Each row comes from the steps of one walk. Every step used is in the known rows, and no mark comes twice. Write the walk behind each row, first mark first.
In the rows, zero is written as 128.
Known rows
E-M-W-N-U: [127  85 140 106 137 144  69 129 133 181  80 193 149  60 112  95 105 162
  98  86  99 119]
D-E-S-U: [157  36 124 142 115 141 122  57 124 137  93 175 133  98 126 146 149 158
 165 123 153 135]
W-N: [120  91 105 102 102 147  91 145 117 171 105 118 124 133 131  99 158 141
  95 125 126 144]
W-M-E-S: [131  76 139 116 138 163  81 169 119 151 100 141 125  82 129  74 110 166
 122 101  98 111]
H-U: [125 124 124 115 130 164 170 135 126 122 155 135  99 142 123 139 123 164
 159 152 145 161]
S-E-M-W: [127  91 134 153 162  91  93  94 127 146 113 209 151  81 150 110  99 162
 125  98 140 122]
U-F: [180 129 154 128 145 133 127 140 164 124  94 119  97 169 122 127 141 115
 148 129 108 181]
S-U: [122  93  94 124 113 127 146  97 114 153 131 194 140 122 140 134 114 109
 129 120 133 151]
W-N-U-S: [157  79 111  87 119 174  81 123 128 164  79 152 132 117 109 106 162 123
 106 119  96 162]
M-W-N-U: [126  90 102  94 142 152  66 141 131 153  98 144 137  99  96 101 121 138
  82 122  81 130]
S-E-M-W-N-U: [130  67 116 124 159 111  72  96 114 175 110 226 163  61 129 100 109 160
 108  97 129 131]
F-U-Y: [147 134 152 163 138 173 136  73 175 132 108 167  83 127 129 160 110  59
 112 129 111 120]
E-S-U-F: [175  81 135 131 135 138 127 100 156 148  92 189  98 130 135 114 119 126
 213 101 122 145]
W-N-U: [132  83  97  78 119 163  85 134 104 181 118 154 146  98  96 109 152 129
  95 127 110 149]
F-U-H: [151 116 153 155 140 141 145  85 171 148  85 164  80 143 140 148 148  78
 118 124 128 117]
U-H: [155 114 135 136 134 116 121 126 175 154  78 128 111 148 128 118 171 119
 133 110 112 135]
E-M: [129 116 159 133 126 125 119 117 130 161 104 178 142  83 137 116 111 154
 135  91 136 117]
F-U-S-E: [163 104 154 171 151 144 141  53 153 108  89 187  87 147 170 152 128  82
 131 129 140 135]
N-W-M: [112 107 100 100 143 147 110 163 123 159 117 159 162  69 109 126 136 143
  98 112  91 107]
Y-U-S-E: [167  92 115 127 128 125 129 107 183  76  48 139 116 131 125 111 139 130
  94 124 107 172]
W-M: [113 101 113 125 106 162 117 166 109 166 108 137 142  93 133 100 136 135
  99 123 122 135]
W-N-U-S-E: [157  65 101  96 131 157  76 107 120 166  88 173 140 113 119 105 163 127
 109 120 109 169]

Which walk is each row?
[141  72 119 132 162 126  61  86 142 178  98 228 156  61 122 102 108 144
 107  91 110 139] : S-E-M-W-N-U-Y
[146  82 151 113 139 152  64 119 151 166  50 191 138  76 123  93 113 157
 106  78  88 129] : E-M-W-N-U-S
[147  73 105 110 154 145  58 116 141 141  76 164 135 110 117  98 130 138
  94 116  84 147] : M-W-N-U-S-E
[129  58 121 114 132 163  90 154 112 163 102 175 131  80 135  76 104 156
 123  96 101 123] : W-M-E-S-U
[156  59 135 115 141 165  90 160 130 161  84 170 116 101 132  75 110 149
 133  97  90 150] : W-M-E-S-U-F
[142 131 129 127 134 187 154 121 169 128 137 139  89 141 113 141 120 138
 156 143 114 171] : H-U-Y
[157  68 130 124 168 113  71 102 132 173  92 223 147  82 126 100 116 153
 120  97 119 161] : S-E-M-W-N-U-F
[139  62 106  94 165 141  86 149 148 171  87 195 146  67 112 101 131 154
 121  81  65 103] : N-W-M-E-S-U-H
[158  60 117  98 129 155  72 102 121 182  77 199 147  91 124  99 155 140
 112 101 113 162] : W-N-U-S-E-M
[160  78 140 122 162 143  83 104 158 127 109 177 107 111 124  98  86 138
 156  89  82 120] : M-E-S-U-Y
[165  85 130 133 138 120 109 107 195  84  25 163 120 106 128 100 117 147
  87 102  95 159] : Y-U-S-E-M-W
[148  40 139 121 127 150  74  85 122 162  69 178 160  59 101 130 143 177
  83 110 122 142] : D-E-M-W-N-U
[156 117 143 126 132 177 165 122 157 101 108 132  82 167 140 136 137 157
 173 142 127 178] : H-U-S
[162  72 143 148 145 124  75  91 161 137  43 183 124 124 169  94 137 153
 125  88 115 152] : U-S-E-M-W-N
[161 120 167 161 137 164 146  73 163 106  78 160  76 153 158 154 128  78
 128 127 123 128] : F-U-S
[124 114 159 138 144 122  95 124 148 147  86 176 137  80 133 107  89 161
 119  86 111 105] : E-M-W
[120  89 128 112 134 158  91 176 108 150 110 132 137  95 128  84 114 151
  77 114  97 134] : W-M-E
[155  93 146 141 156 153 139 100 159 110  95 183  97 136 155 124 115 180
 169 121 132 172] : H-U-S-E-M-W
[158  94 146 138 145 155 154  96 148 118 106 185  99 139 157 128 129 174
 179 125 148 180] : H-U-S-E-M
[152  97 160 117 167 129  83 133 141 108 117 134 107 116 122  94  98 166
 156 100  98  99] : M-E-S
[119  98 112  89 165 144  88 172 123 144 121 154 159  70 106 113 119 157
  81 105  69 106] : N-W-M-E
[140 101  98 136 118 150 130  83 157 159 113 197 129 122 129 134 110  84
 128 110 103 160] : S-U-Y
[157 100 130 136 146 157 160 101 147 102 119 160  92 161 152 135 138 161
 176 143 144 186] : H-U-S-E
[169  92 155 159 147 116 107  78 155 125  67 191 129 124 171 115 135 142
 152  93 132 151] : U-S-E-M
[120  91 143 121 127 134  73 135 141 174  72 169 135  83 135  89 109 170
  98  85 109 115] : E-M-W-N
[141  80 118 130 124 135 127  92 133 150 114 194 118 104 138 116 111 136
 200 100 135 112] : E-S-U
